Every row comes from one small tree of marks. The marks that hang from a mark follow it in brackets, in alphabetical order. Every link used is in the known rows. Which tree was each row made from?
Known rows:
K(X): [  1.2 -17.5   7.9 -13.0  -2.3   3.1  -2.0  -6.1  -2.1  -4.8  -7.3  -4.8
   2.8  -7.1   7.1   0.8  -0.4   7.0   7.5   1.7   8.3   3.9  -2.7  -4.7
  -1.5 -11.9]
H(M(D P(S Y)) X): [ -0.4 -19.1  32.2  13.0  37.4   6.1  48.2  10.0 -23.8 -17.0 -16.1 -24.3
  32.7 -25.3   0.8 -53.2  30.3  13.2  16.9 -11.0 -24.9 -13.2  32.4   2.6
  -4.4   5.4]
B(M(H) Y(P)): [ -3.7 -22.3  10.5 -17.7   2.3  10.7 -15.7   2.6 -14.5  10.8  17.4 -17.3
 -17.9   2.7   4.6  11.5 -10.4 -17.5 -20.9  -2.2   9.7  -2.9  24.5  18.8
  -6.2   5.0]
S(B(M(H P))): [ -7.8  -2.2  -1.0 -11.1  -9.5   2.6  -6.9   1.0  -8.3  12.4  -0.4  -8.7
 -16.9  -5.3  -5.8   6.0  -0.7   4.0   5.0 -25.8 -32.9   3.9  29.9  15.0
 -13.9  13.1]
D(M): [  0.9   4.5   1.6   0.0  -2.5  -2.2  -2.2  -2.1   1.3   2.8  -4.3  -2.3
   7.8 -17.8  -8.4 -11.8 -14.3  -0.2  -0.6  -7.7   3.2  -9.5   7.6  -0.1
 -15.4   7.2]
B(M(D H(X) P(S)) Y): [-16.3 -20.2  25.5  -3.7  16.6  10.9  23.2   8.1 -12.5  -2.7  -7.0 -22.9
  -4.7 -18.4  -3.4 -14.9   7.3   6.1  -1.6 -17.9 -10.7 -22.4  50.5  16.9
  -6.5   5.4]
H(M X): [ -6.8 -20.3  22.1   4.7   2.9  -0.7   7.7  -5.9 -20.4 -18.8   5.5 -10.6
   1.4   3.2  16.6 -10.4   7.8  25.1   3.9  13.0 -15.3   4.0 -18.0 -12.3
   1.6 -16.1]
S(B(M(D) Y)): [ 11.3 -25.4   0.0 -16.7  -0.9   2.5  -8.9  10.9  -2.0   4.1  -3.6 -12.8
 -29.6   5.5  -2.9  -0.3   3.5 -11.7 -11.2 -14.5  -5.2  10.0  -1.5  21.0
 -24.2   7.7]
M(P(S(B) Y)): [ 25.9 -10.1   3.1  -0.6  19.2  12.1  19.0   7.6  -3.6   9.3 -10.6 -10.6
  35.4 -19.3  -2.3 -31.3  21.5  -6.8  21.1 -24.8 -17.3   1.7  47.3  12.4
  -7.5  20.1]
H(M(D P(Y)) X): [ -8.9 -23.8  31.7  11.7  25.7   2.6  36.4   8.4 -25.3 -14.0 -15.8 -18.5
  18.0 -17.1   1.1 -42.0  20.2  17.4   7.3  -7.1 -32.0  -9.3  14.7  -2.4
  -5.9   1.2]
S(B(M(D) Y(E P))): [ 20.8 -40.2  10.3 -24.5  19.1  11.6 -14.9   3.1 -12.5  20.7  -3.3 -17.6
 -25.7  16.1  12.5  -8.2   9.8 -18.2 -20.9  -9.1  -1.5  17.3  18.6  32.8
 -21.5   8.5]
M(H): [ -9.4   3.5   3.5   2.6  -5.8   2.1   5.7  -3.8  -6.7  -0.3  12.1   2.1
 -10.0   0.7  -2.3   5.2 -11.2   1.3  -3.9  -6.9 -14.8  -3.9   7.9  -4.4
   0.4   9.5]
S(B(M Y)): [ 17.5 -30.6  -2.0 -18.7 -10.5   7.4 -25.3   3.0  -3.2   5.5   8.2  -9.9
 -20.0   8.7   4.8  12.5   1.6  -8.5  -6.9  -9.8   0.2  14.6   1.6  16.2
 -18.1   2.9]
H(M(D P)): [-19.5   3.4   3.8  -0.4  11.9  -4.7  22.1  10.5 -20.2  -6.3 -14.2  -5.6
  -0.5  -6.0  -5.4 -27.3  18.9   5.2   7.5  -2.9 -30.4  -4.8   8.1   3.6
 -10.8   4.7]
Y(B E(S) P(M(H(X)))): [  6.7 -32.6  22.4 -13.0  42.7  31.8  -8.6 -24.1 -27.4   2.7   0.6 -23.9
 -12.6  27.4  25.7   4.9   0.2   8.3 -28.4  12.6 -25.2  14.4  50.9  16.4
  12.2  -8.2]
B(M Y(E P)): [ 14.4 -40.3  13.9 -19.7  13.2  15.4 -23.9  -4.5 -14.9  17.0   8.9 -13.5
  -9.1  14.0  12.8   7.5   4.9 -14.7 -20.8   4.0  16.7   7.7  26.0  23.5
  -6.5   1.6]
M(D H(X) P(S Y)): [ -5.9  -8.0  31.1  15.6  32.9  10.5  50.1   6.5 -11.6  -4.5 -13.0 -19.1
  24.6 -29.9  -7.1 -39.7   9.4   8.9   8.3 -25.3 -25.2 -25.1  55.1   4.9
   1.5  17.2]
P(Y(E(S))): [ 30.0 -28.9   7.1   0.6  20.6  17.1   6.7 -16.4 -12.0  -0.8  -0.8  -3.8
   5.4   7.8   2.0 -12.8   3.3  -3.9 -12.3  -3.4 -16.3  13.8  19.2   0.4
  -7.5  19.8]
P(M(D) Y): [  0.0  -5.9  11.7   4.1  35.6  -1.2  24.7  17.0   0.9  -4.8 -13.5 -10.0
   5.2  -6.2 -16.0 -23.1   8.3 -12.5  -4.8 -14.8  -3.0  -8.5  29.1   8.4
  -3.7  13.5]
Y(E(S)): [ 15.1 -16.0  -2.5  -6.0  10.9  11.0  -0.5 -17.4  -8.7  -0.7  -3.4   1.7
  -8.9  16.6   7.3  -2.0   1.4   3.6 -11.7   4.8 -16.5  14.7   8.7   1.4
  -5.5   8.6]
P(M S(B) Y(E)): [ 36.4 -26.5  12.3  -2.5  37.6  12.4  11.6   0.1  -4.1   6.3   0.4  -8.7
  23.7   6.2   3.4 -21.8  24.3  -6.9   8.3 -18.2 -12.9  11.9  52.9  12.1
  -3.3  22.9]
P(M(D) S(B) Y(E)): [ 28.6 -21.6  14.5  -0.3  47.3   8.4  27.3   6.9  -2.1   4.5 -12.5 -12.4
  13.3   3.0  -4.1 -35.8  25.6 -10.6   3.6 -24.5 -17.2   7.0  49.9  18.0
 -10.0  28.6]
M(P(S Y(B E))): [ 30.1 -27.1  14.7   5.2  29.9  34.5   5.0 -11.2 -20.5  12.6  -4.5 -12.4
  37.5  -5.2   3.4 -12.9  27.0  -5.8   8.5 -18.0 -16.1   5.2  64.6  20.5
   5.8  17.6]
E(S Y): [ 12.7   4.4  -9.1   0.0  14.8  16.0  -5.8 -21.0  -1.5  -3.3 -14.5   6.6
 -18.6  11.2   4.8  -1.8  -4.9 -16.9   1.7   6.8  -9.3   8.4  -1.5  -5.3
 -17.4   5.7]
M(P(S(B))): [ 13.1   2.7  -6.5  -7.4   9.9   5.9  10.7   5.0  -1.0   9.3 -12.2  -3.8
  19.9 -10.8   1.8 -21.7  21.3  -1.2  22.0 -15.7 -18.9   1.9  36.4  12.0
  -4.3   9.7]
D(M(H(X) P(S))): [-14.3   3.7  22.2   7.9  10.1   6.0  23.1  -3.9  -8.4   1.8  -7.3 -12.5
  27.7 -35.2  -3.1 -29.6  -8.4  18.0  11.5 -17.4 -16.8 -28.5  53.7  -1.1
  -4.7  10.0]
B(Y(E P(M(D H)))): [ -6.8 -22.8  15.4 -15.0  34.9  10.5   6.9   3.9 -18.2  13.5   6.3  -9.0
 -15.4  19.9   6.1 -11.3  -0.3 -20.9 -28.0   0.0  -6.6  -6.8  52.4  18.1
  -0.4  14.6]

Which tree is each row?
[-14.9 -26.7  31.2   0.5  15.6  23.6  -1.3 -12.3 -23.7   8.4 -10.5 -21.5
 -22.0   2.9   3.9   6.8   5.4  20.1 -12.4 -19.2 -39.8  -0.6  42.7  23.5
  -2.4   1.3]
Y(B(M(D H(X) P)) E)
[  6.5 -26.2  18.0 -11.5  12.9  25.6 -28.1 -15.7 -25.1  18.3  13.7 -20.0
 -20.4  17.2  11.3  24.2  -0.4  -6.9 -21.5  -6.6  -9.9  14.4  34.2  29.9
   0.5   5.2]
Y(B(M(H)) E P)
[ 14.1 -18.9  23.9   6.4  19.0  15.5  28.0  -0.5 -11.3   1.7  -2.0 -17.7
  29.7 -21.4   6.4 -31.3  10.6  13.3  18.0 -26.7 -33.6  -5.4  52.0   1.6
  -0.3  16.4]
M(H(X) P(S(B) Y))
[-17.4 -21.6  25.9 -10.5  35.4   8.0  14.3  10.7 -13.3  -0.7  -0.6 -20.6
 -11.2   4.7  10.8 -17.1  -6.0  -6.0 -22.6   6.5  -0.4 -17.1  39.3  12.4
   5.8  -5.7]
B(Y(P(M(D H(X)))))
[ -5.5  -7.4  29.3  -3.6  53.2  18.6  20.2   2.5 -15.0  -2.3  -8.1 -33.9
   2.1  -0.2  12.3 -14.9  10.5  -2.8  -9.1  -2.5  -7.4 -10.1  55.1  26.4
  12.6  -7.7]
Y(B P(M(D H(X)) S))
[ 14.0 -15.4  -0.6 -22.9  32.4  12.6  -2.9 -12.1 -16.0  11.7   2.2  -9.0
 -18.3  27.9  15.0  -7.4  -0.2  -7.0 -19.6  -0.2 -33.2  19.2  44.9  13.9
  -5.1  14.6]
Y(E(S(B)) P(M(H)))
[ -0.4 -23.2  20.0   1.9   8.2  15.1   3.4  -5.1 -18.5  15.6   5.5  -8.8
   2.4  -7.4 -10.4  -1.5   2.2   2.2  -2.5 -28.7 -27.2  -3.5  55.2  11.5
  -7.6  28.4]
B(M(H P(Y(E))))
[ 13.7 -24.9  27.6   7.0  34.1   5.3  40.6   9.7 -22.3 -12.1 -17.2 -24.0
  26.2 -20.1   7.2 -54.5  32.5  13.8  20.7 -17.7 -38.6   0.7  25.1   5.8
 -12.3   9.0]
H(M(D P(S(B) Y)) X)
[  0.3 -20.1  16.0  -4.5  13.9  13.6  28.2   5.0 -12.3   0.8  -6.4 -14.2
   3.2 -11.2   9.1 -30.1   8.5   4.7   4.3 -16.8 -30.9 -11.4  43.8  10.8
  -7.3   9.9]
M(D H(X) P(S(B(Y))))
[ 10.2   1.8   0.3 -14.8  29.7  15.3  -2.0 -13.0  -9.0   9.6 -18.9 -14.1
 -50.1  11.1   4.0  -9.6  -9.6 -28.5  -9.4 -14.7 -25.5  15.6  11.7  21.3
 -36.3  17.5]
E(S(B(M(D H))) Y(P))
[ 13.2 -15.8  20.9   6.4  24.9  20.9  13.2   1.8 -14.5  -2.9   2.4 -28.9
  -4.7 -13.5 -15.8  -1.7   6.9 -13.2  -5.1 -34.4 -11.3  -2.7  37.0  27.1
 -10.2  21.9]
P(S Y(B(M(D H))))
[  9.8 -35.5  -1.6 -20.2   6.7  20.4 -15.6 -11.1 -17.0   9.7  -4.9  -6.1
 -13.6  11.6   1.7   5.5   8.4  -3.9 -14.8  -2.1 -13.0   9.2  41.1  17.7
 -13.2   9.0]
B(M(P) Y(E(S)))
[-22.6   0.5  20.4   5.5  -1.3   3.5  12.0  -6.1 -10.0   4.4  -7.0  -7.7
  12.9 -28.7  -3.0 -19.7 -18.9  21.1   2.7 -12.2 -24.2 -23.3  36.6  -5.6
  -7.0   5.2]
D(M(H(X) P))
[-28.2   1.0  20.8   6.6  11.4   2.2  29.5   3.0 -10.3  -0.8 -14.0  -8.7
  -5.6 -13.7  -2.5 -19.9  -3.0  18.6  -1.2 -10.9 -32.6 -19.8  27.8   1.4
   0.5   2.8]
M(D H(X) P)
[ -5.3  -3.8  10.9   7.9   6.7   9.7  17.0   1.8 -13.5   7.2   3.7  -3.5
  17.0 -17.2 -10.8 -13.9  -2.1  -2.7   3.7 -20.8 -25.7 -12.6  44.3  -0.3
  -0.1  22.8]
M(H P(Y))
[ 16.0 -23.1  -1.1 -14.3  -1.3  12.1 -12.4 -19.9 -13.2   6.2   6.9  -7.5
 -38.1  19.7   4.0  12.2  -6.1   5.7 -15.2 -16.5 -38.9  25.6  14.8  11.8
 -21.3  20.5]
Y(E(S(B(M(H)))))
[ 25.4  -6.7  -3.8 -10.0  32.6  36.3 -23.8 -27.5 -14.1   6.9 -15.7 -10.3
 -15.3  18.7  19.5   4.1   0.7 -29.5  -6.9  14.2  -3.0  19.6  12.9  16.6
 -10.7  -6.1]
E(S Y(B P))
[-18.9  -3.1  23.7   9.6   9.0  -1.1  24.8   0.4  -6.5  -9.3  -3.5 -10.2
 -16.1  -5.3   1.4 -12.1 -11.2  16.0  -8.8  -7.5 -22.0 -11.9   2.5  -3.7
  -0.2  -0.1]
M(D H(X))
[ 26.1  -7.6  -6.6 -20.1  26.2  19.0 -23.5 -15.9  -3.4  10.9 -19.1 -12.8
 -30.8  13.7  14.1  -0.2  -1.2 -26.1  -2.0  -0.8  -5.6  25.6   7.6  20.0
 -29.1   2.5]
E(S(B(M)) Y(P))
[ 30.6   3.1   0.3  -6.4  31.9  17.8  -3.6 -10.2   0.1  13.7 -13.9  -6.1
   4.9   4.4  19.7 -19.9  12.6 -28.3  17.5  -2.6   3.3  10.5  21.6  12.6
 -14.1   6.3]
E(Y(P(S(B))))
[-15.5   1.2  28.9  -2.9  51.8   1.6  35.9  11.4  -7.2  -4.3 -10.8 -25.7
   5.0  -6.7   7.1 -29.5   7.6  -0.8  -5.9  -3.5  -2.7 -20.0  51.2  14.7
  10.2  -1.3]
Y(P(M(D H(X)) S))
[ 16.7 -26.8 -13.7 -27.1  -1.1  15.6 -16.8  -1.9  -9.5   7.5  -8.4 -11.5
 -17.6   4.3   0.6   2.7   6.4  -7.4  -6.1  -7.6 -19.4  15.7  26.1  20.3
 -23.7   5.1]
E(S(B(M(P) Y)))
[  8.3 -28.4  32.7  11.8  39.1  22.1  30.6   1.5 -32.5 -15.1 -15.1 -30.6
  30.4 -17.4   6.7 -37.2  33.6  11.1  12.5 -11.2 -29.1  -3.6  35.7  13.6
  -0.1  -0.2]
H(M(D P(S Y(B))) X)
[ 15.8 -40.4  26.0   4.8  23.1  40.0   4.6 -28.5 -32.4   2.6  -1.9 -17.4
   7.9   3.1  11.6  -5.0   2.1  16.6 -14.0  -7.9 -49.0   9.6  53.4   7.4
   3.3  10.7]
M(H(X) P(Y(B E(S))))
[-23.1  -8.4  21.9   4.4  16.3  -2.8  27.9   5.9 -24.1 -14.0 -17.5 -12.7
   2.7  -8.1   5.2 -31.3  17.7  22.2   6.1   2.6 -32.1  -9.1   6.6  -1.9
  -4.0  -9.6]
H(M(D P) X)
[ 30.2 -32.7  23.8   3.0  35.3  25.8   5.3  -4.1 -13.6   2.8  -6.6 -25.5
   3.3  -2.1  -6.2  -5.9  23.2 -11.0  -5.7 -27.4  -3.9   8.7  38.8  33.3
  -9.8  19.3]
P(S Y(B(M(D)) E))
[ -4.7 -19.9   0.7 -13.8  -3.6  10.5 -14.6   6.0  -9.0   9.7  -2.1  -8.5
  -2.9  -5.8  -5.8   6.3   6.7  -7.0  -3.1  -7.0   3.5  -5.7  30.4  16.7
  -8.9   0.6]
B(M(P) Y)
[ 22.3   4.8   1.0 -11.5  46.9  14.6  -2.7  -2.8   2.9  11.8 -16.4  -7.6
   5.3   9.1  15.5 -20.2  17.0 -31.4  17.5  -1.5   5.0   7.7  43.3  17.3
  -9.4   4.6]
E(Y(P(M S(B))))
[  9.4  -7.9  -1.3 -10.6  -4.4  12.2   4.0   0.4 -11.2  13.0   5.2  -5.1
  16.8 -23.2  -3.4 -24.9  -6.9  -9.1   7.7 -24.1 -21.3 -13.6  56.0   9.9
 -21.4  26.4]
D(M(H P(S(B(Y)))))
[ 10.2 -43.3  37.5   7.7  30.1  29.9  -1.2 -17.4 -23.1  -1.4  11.5 -17.6
   6.4  13.5  12.0   5.6   3.5  12.3 -15.2  -9.0 -27.8   5.5  49.7   6.3
  13.7   4.9]
P(M(H(X)) Y(B E))
[ 23.4 -37.3   9.5 -14.5  -2.1  17.0 -11.7  -9.6 -14.2  11.2  22.1  -9.3
 -14.9  12.5   7.7   7.5   5.4  -5.6  -5.8 -21.1 -14.3  11.8  36.0  16.6
 -14.0  22.9]
P(S(B(M(H) Y(E))))
[  3.5 -21.4  19.1   1.6  25.6   9.5  14.5   5.5 -11.8  13.2 -18.4 -12.8
   2.4 -11.2 -14.7 -18.0  15.6  -3.0  -2.4 -29.2 -17.3  -2.9  44.8  21.1
 -13.9  23.5]
B(M(D P(Y(E))))
[  7.4 -27.0   1.3 -15.1 -16.8   8.8 -19.4  -0.5 -10.1   6.7  20.3  -8.7
 -28.9   8.2   2.5  16.4  -8.9  -6.6 -10.6 -15.2 -14.6   9.6   9.4  11.0
 -17.9  12.1]
S(B(M(H) Y))
[-19.3  13.2   3.1   2.1  -6.6   2.4   6.4  -1.4  -8.1  10.9  -2.7   0.0
   9.1 -26.0 -14.7 -15.5 -18.5   3.1   2.4 -18.3 -22.3 -21.2  40.9   0.5
 -13.7  19.0]
D(M(H P))
